Known rows, with every step that occurs:
r-g-j: [  3 -40  -5  21   8 -15 -12 -13   5 -12  -3 -15 -25 -55 -24  26 -14 -20
 -16   6  21  -4  27 -18   1   3  -5   6  24 -24 -54  60  22  29 -27  -9
   6  20  -2  -2 -33]
g-x-r-j-z: [-23  23  -2 -38 -23  26  45 -19  12  26  -4   4  35   5   1 -11 -47  20
   6 -56  26  22 -10  -1  28 -24  -9  15  12 -23  -3 -62 -14  35 -31  13
 -20  -6  34  42   7]
z-x-j-g-r: [ 19  31 -23  -1   8  10  -4  24  -3   9  24  -7 -25  55  78 -22  27 -23
  23   5 -84   5  -9  13  -1  -2 -13  43   5  26  38  62  -5 -43  16 -22
  66 -25  18 -35 -19]
g-j-r-x: [-34 -30 -41  19 -17 -24   7  21 -23 -16  -1 -18 -26  15  -3  -5  56 -20
 -40 -38  37  22 -11  15  -7 -21  -7  -8 -16 -15 -24   2 -17 -23 -26 -25
  23  -5  32 -20 -24]
x-r: [  7  29  29   9 -17  28   0 -15   6   4  15  -6  -8   5  -4 -32  -6 -17
  30   8   7  -8   9  33 -20  24  16   0  15  -3   9   1 -11  46  -8   7
  -8  30   4 -13   8]
r-p: [  4  -5  55  11  10 -28 -24  -2 -14   3  24  -2   6 -46 -27  11 -13  -5
  39  19  -5 -45  20  -5   6  63  -3 -13   2  15  -9  25  10  57 -16  17
 -66  30 -34 -25   9]
r-g-z: [ 14 -19  37  -4   9 -15   5 -11  18  -3 -15  12   7 -51 -34  17 -36  -3
  -4  57   7 -15  32 -28  16 -42  -8   6   1 -16 -30  44  48  19 -20   7
   7  12  -2 -14 -25]
g-x-r: [ -1  45  33 -20 -11  -2   4 -20   2  34   9 -21 -11   4 -12 -24 -35 -30
  35  -6  19 -13   6  27 -10 -15   4   9   2 -20 -11   9  13  48 -26  31
 -31  20  -2   5  -1]
x-z: [ 17  42  25  17  13   9  -5 -11 -10  18  -6  -7  11   5 -10 -29  19 -33
  18  33  22 -19  26  26  27  12  16   5   7  11  21 -15  -4  41  15  -7
  11  37  -1 -23  11]
r-j-g: [  5   3  10  16  10  27 -34 -15   7  -5  27  17 -28 -17  10   4  -1   7
  19  -1 -65  -4 -13   2 -10  25  31 -31   7   8  30   1 -22 -17   5   8
 -15   8  -6  21  11]
r-g-x-j: [ 12   0 -20 -25   5 -13   0  -7   2  44 -21   3  -9 -26   8  10 -43 -15
   1  13 -15 -20  31 -15  17 -12   9  24  22   5 -31  40  50  43 -32 -24
 -18 -22 -16  13  -2]
z-j-g-r-p: [  4 -14  65 -14  14 -14 -43  -4  14 -14  32 -21 -11  -1  30  31 -27  20
  52  13 -73  -1  11 -23  26  58 -41  38 -16 -10  12  60  -6 -13  48  50
  20   5 -10  18  -6]
g-j: [  2  -6  21  26   6 -32 -10  10 -18  -4   2 -15 -24 -22  -8   5  19 -30
   3 -18  28 -20  24   7   6  17   7  12  15 -15 -23  29  -3  33 -31 -13
  -4  35   0 -17 -34]
x-g-z: [ 33  19  45  27  20 -27  -2   1 -34  26   1  26 -17  -7 -10  -9  -4  15
   4  24  10 -63  28  -9  -7  -4 -37  -5   8 -39 -21  44  18   9   5   4
  -5 -14  12 -15 -31]
x-j: [ 20  20  -7   6  -6  -2 -15  14 -13  20 -21  16  -8  11  32 -16  15 -11
   6   3 -14 -28  20  21  16  37  23  20  19  30  19   3   3  39 -18 -42
   3   3  -8 -19  15]
z-x-g-j-r-p: [  4 -30 -18  34  11 -44  -8  19 -55  15  18  14 -11   5   1  -9  14  24
 -30 -50   7 -29   8 -18  -4  45 -58 -38  13 -14 -63  58 -12  -3  -1   7
 -16 -38  24 -19 -17]
z-j-r: [ -6 -14   7 -11  -9 -20 -14  25   0 -13 -30   9  -6  23  11  15  27  39
 -18  -8 -17  28 -15  12  22  20  10 -13 -25  17  30 -30 -39  -5  25  -6
 -10   8  28  27  32]
z-r-j: [ -4 -18 -29   3   3  21 -14  -7  23   0 -29  11  -1   9 -23  33  11  18
 -26 -22  -7  29 -24  -6 -19   2  35 -31   2   9   9 -48 -28 -17  10  -8
   1   6 -32  21  40]
g-r-x-j-z: [-15   2 -44 -20 -25   9  52  35 -15  -2  -7  -6  25  47  59 -13  45  -4
   0 -21   5   6 -10  10  25 -18 -46  78  -6   1  23  -9   2 -16 -13 -63
  69 -41  57 -26 -20]
r-x-g: [ 10  13 -22  30  17  -4  -5   3 -50   8  27   9 -36   8   6 -18  53  -9
   7   5  -5 -48 -22  26 -62   5 -21 -29   8 -12  -4  35  -9 -31   2 -34
 -25 -39   4 -24  -5]
z-r: [  4  -4  -8  10  11   3 -10   9   6  -6  -8  -1  -8   2 -22  13  19  -3
  -5   0  12   6 -17  13 -27   0  22 -25 -12   5  11 -23  -3 -11   2  11
 -20  23 -38  -7   8]
x-r-p: [  1  12  51   0 -17  12 -15 -19   3   8  27  -9  17 -17 -21 -15 -46  -6
  40  11  10 -20  29   9  -4  64   2   3  17   7 -25  12   5  73 -16  33
 -27  28 -19 -15  19]
x-j-z-r-g-p: [ 11 -37 -54  -5 -31  33  21  10  28 -48  -9  29  45  -4  12   9  -3  26
 -35  10   9  27   4 -33  -6  28  21   9  14  26  16 -48  13 -30  25 -53
  34 -17  -3  18  10]
j-r-g-x: [-18 -38  -4 -26  -7 -22   9  -6  -3  14  -9  -1 -13 -40 -43  20 -34   7
 -11  16   6   3  -2 -12   5 -38 -15 -35 -18 -15 -44  19  34  13 -21  23
 -57 -19  14  25   5]
r-x-g-j: [  5  -2 -36  46  16 -21  -7   0 -50   6  18  -8 -41   1  10  -8  47 -15
 -16 -30  23 -37  -4  11 -49   4 -34   0  22 -43 -40  56  -7 -28 -11 -35
   8 -27  13 -19 -43]
r-j-g-p: [ 17   4  25  32 -14  12 -45 -24  13 -55  53  12 -21 -13   5   7  18  -2
  32  26 -64   2  -6 -11 -30  58  60 -41  20  31  49  -8 -43 -41  41 -14
  -9  19  -6  24  16]
j-z-r-g-x: [-19 -38 -30 -39  14   5  37  -1  11   9 -14  -2  23 -40 -26  28 -41  13
 -19 -15  42  18 -29 -32  -6 -67 -25  -6 -19 -34 -22 -28  40 -13 -21  35
 -39 -15 -23  27 -19]
g-x: [  4  22  32  -9  13 -38  -4   0 -17  24   7 -15 -16 -19 -25   4  -6 -33
  30   7   9 -37   0  13   1 -22   4  -6  -3  -5   0  13  12  29 -27  15
 -69  11 -19   1 -10]
x-z-r-p: [ 11   9  20   6  16  18 -21 -15  11  22  -8 -21  34   4 -34  -6 -22   0
   7   9  34 -10  28  -6  17  29  11  -7  -9   7  -9 -30  17  30  25  41
  11  32 -49 -17  27]

Rows:
[ -1  47  36 -13   6  26 -18 -28   5  29  43 -21 -27  -1  14 -35 -43 -30
  50  -4 -19  -4  -7  22 -24 -17  10  -3   0 -23   3  26  13   6 -16  65
 -30  16 -17  12 -22]	j-g-x-r
[ 12  27  29  21 -35  49 -28 -44  35 -48  59  11 -14  11  13 -19  -9   1
  31  16 -55  27  -3   4 -39  61  65 -29  31  18  34 -20 -46 -29  40  -2
  20  20   4  28  27]	x-r-j-g-p
[  4 -13 -32  27 -24 -24 -14  11 -27 -52  16  18 -20  50  26  -1  78  36
 -26   2 -25  13 -26  15 -51  45  -4 -36 -10  12  23 -17 -70 -87  70 -56
  13 -48  45  18  32]	z-j-r-x-g-p
[ 23 -23  27  21 -13 -16 -12 -21  15 -65  26   5  -4 -48 -25  18   2 -23
  16  72 -16 -12  16 -12 -33  43  42 -28  24  25   2  27   2  -4  21 -33
 -26  20  -4  -2  11]	r-g-p
[ 11  54  -6  -1   6  16  12   6  -1 -11  19 -10   2  33  19 -45  21 -33
  13   5 -13  15 -22  47 -35 -12  22  -5  23  33  15   9 -26   9 -12 -10
   0  11   6 -37  10]	z-x-r
[ -1  44 -19  -3  22   7  -8  -5   1  -3 -24 -31   5  52  26 -19  52 -18
  -6  15   1  17  -1  37  16 -17  17  34  -9  22  42 -31 -32 -22  40 -35
  53   3  -4 -11  26]	r-x-z-j
[ 18  15   2 -11   9  -5 -14  12  -7   9  42 -10  -7  29  64 -18  -8  -8
  34   3 -84 -14  10 -10  17  41 -30  44   9  34   8  75  13 -17  12  -2
  44 -28  -7 -34 -13]	z-x-j-g-r-p
[-34 -34 -70   7  -1   7  36  26  -7 -21  -9 -21  16  18  10   4  51  -9
 -42 -68  67  34 -39  -1 -16 -47 -18  16 -16 -31  -6 -43  -7 -48 -26 -12
  39  -6  -3 -12 -48]	g-j-z-r-x
[ 29  24  -6  14  16 -26  13  19 -38  -1  20   1 -27  34  25   0  48  -4
  14  12 -36 -28 -19  20 -39   3 -59  -4  20 -19  -9  81 -22 -33  25 -27
  18 -44  37 -33 -17]	z-x-g-r
[-11 -15 -17  -3   3  19  25  25  -4 -12  -9  12  34  -2   2   6  22  18
 -15 -31  39   8 -36   2  -6 -14  -6  -8 -19  -8  29 -63  -5 -19  -5  13
 -23  14  -8  -4 -10]	j-z-r
[  7 -38 -22   8 -52   1  -4   3  12 -41  -4  35   6  -3   6   5   1  18
 -27  42 -21  15  37 -12   3  54  39 -20   8  38  -5   1   4   0  24 -62
  17 -19  25  12  32]	x-j-r-g-p
[ -4 -26 -22 -24  11  -6  -2 -16  17  14 -22 -18 -10 -36 -43  39 -38 -10
 -13   8  13  15 -15 -16 -30 -53   6 -14 -12 -24 -36  15  44 -11 -13  33
 -39  -9 -50  27  -2]	z-r-g-x
[  0  14 -28  10   2  44  -4 -16  30  18 -43  -2  16  33 -23   0   7  12
 -27 -11  19  28   6   3  14  -4  40 -13   4  10  14 -70 -25   1  39  -3
  49  18 -25  13  49]	x-z-r-j
[ 11  21  62  16  28  -6 -15  -6  -1   4  25   6 -16 -19   9 -16 -14 -16
  28  35 -24 -28  16 -12   9 -29   2  -1 -18 -13  20  35  28 -18 -10  38
   0  23 -10 -18 -46]	j-g-z
[ -4 -24 -17 -10  12 -22  31  12  13 -23 -15  17  10  -1 -18   2  -7   5
 -43  36  -7  25  -3 -16  18 -76 -16 -22 -19  20 -25  30  22 -26 -12  -2
  16 -22  33 -25  -9]	j-r-g-z-x
[-14  11 -37  -9  13  -1  38  24  -3 -26   3  25  36   6  21  -5  37  17
 -17 -35 -20  18 -50  -1  14 -21   3  -7  15  45  41 -44 -48 -16 -15 -40
 -15 -16  32  -2   5]	r-j-z-x
[ -5 -13  19  -7 -25 -12   8  -4  18  -8  -6  -6 -14   4 -13  32   8   6
  16   4 -25   5   5   0  17  18 -16  14  11 -11   3  14 -22  10  18 -26
  27   2  29  11  17]	g-r-j
[  0  -6  17 -20  16 -25  -4 -22   2  16  -4 -11 -13 -59 -35  22 -40 -23
  19  31   2 -23   6 -10  -5 -34  -2 -10   5 -11 -33  44  39  27 -30   8
 -59  -4 -21  15 -15]	r-g-x
[ -1  27 -45   6  -4   8  -2  16 -18   9  -8  -2 -14  28  47 -18  50 -28
 -11   3 -15 -14  -1  29 -20   3  22  30   7  40  25   1  -1   4 -22 -68
  21 -23  -6 -31  11]	r-x-j
[-16 -24 -12  -3 -19  34  36 -14  21 -14   7  -3  26 -40   6  -8 -48  10
 -14 -27  58  24  19 -16  20  -5 -25  32  26 -45 -49   5  22  37 -40   8
  39  14  39   6 -43]	x-r-g-j-z
[  2  29  54 -33  14   9 -41 -35  18  31  33 -31  -6  -5  22  -9 -75  10
  54 -23 -43  10   7 -14   8  34  -3  28  -4 -14  -1  27   8  18  13  89
 -22   8 -38  47  -1]	z-j-g-x-r-p
[ -9  -9  -8 -20   1  -1  13 -28   7  33 -24 -16   8 -15 -39  -4 -36  -4
 -15  27  33   6  29  -6  44 -43  -9 -18 -15  -9 -38   0  30  28   4  20
 -10  -6  23  15  10]	j-r-g-x-z
[-16 -32 -27   8   0   2  24  28  -5  -7 -17  -1  19   0  -3  15  15  10
 -30 -62  67  18 -19 -13   8 -16 -21  12  -4 -37  -8 -41  -4 -14 -21  16
  16  19   1   1 -43]	g-j-z-r
[-28 -15 -58  -6   5  20  33  26  -8 -24  -4  -2  23  16   4   1  53   0
 -22 -27  35  24 -60  11 -36 -45  -8  -2 -33   2  33 -67  -5 -61 -10  -8
   0 -13  -9 -19 -11]	j-z-r-x
[  9  37   0  -6  37  25 -22 -24   3  46   7 -33  -8  21  -4 -21 -25 -21
  16  -1   6   6  -6   4   0 -47  19  -9 -19 -19  15 -19  23 -33  30  72
   8  12 -49  10 -14]	j-g-x-z-r
[  6   1   9  -3 -13  37   8 -29  22 -10   8  -1  -1 -34 -16  -8 -37  -5
  13  37   2  16   8  12 -26   8  18  -8  18  -8 -28  27  22  36 -11   6
   5  14   1  -5   9]	x-r-g
[-14 -51  -8   0 -10   0   7   2  -3 -16  -2  14  -6 -36 -31  17  -9  18
 -17  33  -3  17   1  -3   0  -1   0 -43 -14   1 -21  14  14   7  -6  -1
 -32  -2  22   6  19]	j-r-g
[  7   0  24   0  10 -13   3  11  15   4 -32   6   4  10 -27  10  -3  -8
 -16  13  26  -5   6  -6  -2 -49   1   1 -20 -17  -3 -16  21 -12   1  28
  19  18 -30 -15 -19]	g-z-r
[ -5  24   2  -2 -21  35  -5 -23  28   4  -3   7  -4   9  -7 -12 -15   5
   5 -13  -8  19   2  17  -8  32  34  -7  30   6   0 -26 -31  36   1  -8
  11  16  13  14  39]	x-r-j
[  0  12 -16  -8 -15  12  22  33 -22  15 -16  29  33   3  48 -22  13  15
  -2 -24   7 -24  10   5  39  25   0  34   8  21  32 -42   2  33 -27 -42
  -2  -1  24  -8  -7]	x-j-z
[ -9 -19   9  17  -6 -20  26  24 -25 -12   5  -3  20 -24  12   2  16  -7
  -6 -41  55 -11  10  -7  34   3 -24  23   8 -25  -8  -9   0  26 -38  -5
  -3  23  30 -12 -54]	g-j-z
[  3  -9  -2  -2   0  -2   3  -5  37   7 -47  17   8  16 -31  30 -14  20
 -32 -12  16  22   1 -27   9 -43  12  -8  -9  -5  -3 -42  -3 -16   5   8
  39   7 -19  18  14]	g-z-r-j
[  8  19   9 -26  31  -8  -4 -30  24  26 -42 -26   7  -7 -12  12 -42 -14
   2  24   1   8  25  -7  49 -37   6  36   6  -8 -10  13  21  24  32  14
  15   1 -10  36  17]	r-g-x-z-j
[ 17  14  52  33  -7  -7 -41 -12  -1 -55  70   8 -21 -16  10 -14  27 -32
  46  47 -48 -23  -1   9 -41  51  46 -32   6  29  55  19 -20 -38  30  -2
 -30  30 -15  -7 -12]	j-g-p
[  9 -18  51  -5   9 -23  -9  -7  15  13 -15   0  24 -15 -44  18 -41   9
   2   6  32 -18  25 -39  17  -6 -14   1 -24  -9 -30  -2  37  18  -6  50
  -4  17 -53 -14  -8]	g-z-r-p
[-23  -9  -4 -18  -2 -28  13  24   6 -19 -38  -2   0  50  12   1  34  19
 -39   0   3  37 -12   3  27 -63 -18  20 -45   5  20 -30 -21 -45  12 -12
  46 -22  32   0   5]	g-z-j-r-x
[-29 -15 -35 -10  -3 -12  -1  25  -6 -25 -21  -4 -13  46  19   7  65  20
 -30 -12 -15  41 -34  24  -9 -15   1  -5 -37  21  32 -32 -45 -49  18 -31
   7 -22  26   8  29]	z-j-r-x
[-22 -36  -8 -45   4 -28  -1  -1  17   8 -34  -4 -10 -18 -19  36 -26  30
 -23   2 -13  33  -9 -15  29 -37 -10  -7 -24 -11 -22   1   8  -1  10  18
 -31 -22  15  56  20]	z-j-r-g-x
[-12 -14 -69  16  13  24  31  18 -42   0   8  19  10  18  19  -4  47  28
 -32 -33  33  -7 -62   2 -69 -24 -43 -25 -17 -35   2 -39 -14 -75  10 -11
  -7 -54   4  -7 -15]	j-z-r-x-g
[-13  -9  -1  -3  -9  10  26  11  -2  -8  -7  30  28 -20   0  12   7  28
  -5 -30   6   1 -18  -5  29  12   0  -5   6   9  27 -61 -30  13 -14 -24
 -24  -2  34  20  10]	r-j-z
[ 17  13  -8   2  15  29 -24   8  19  31 -23  20 -10  35  41 -17 -21   8
 -15  -2 -22   6  13 -22   6 -31  19  26 -18  -5  19  -3  35 -39   6  22
  65  -2 -38  -8 -25]	x-j-g-z-r
[ -8  -4  30 -12   0  -7 -21  -2   9  10 -28  -8  31  29  -4  -5 -14  41
  -6   2   9  14  37  -3  73  53  -6   9 -19  22   1 -40 -26  35  49  21
  17  12   9  15  49]	x-z-j-r-p
[ -9 -12   8 -27 -18 -38 -10  12 -18  60 -15   8  10   4  -4  -5 -46  16
   2 -26   2 -29  41 -23  56  38 -13   4 -13  15 -33  -2  26  62 -31  15
 -46 -24  -6  12  21]	g-x-j-r-p
[ 11  32  17  -5   1   8  -1  -4   0  -4  36 -14  21  10   3 -32 -14 -22
  26   3 -15  -5  -5  17 -17  36   2   0  25  35  -9  23  -9  39 -12  15
 -20  12 -14 -35  16]	z-x-r-p
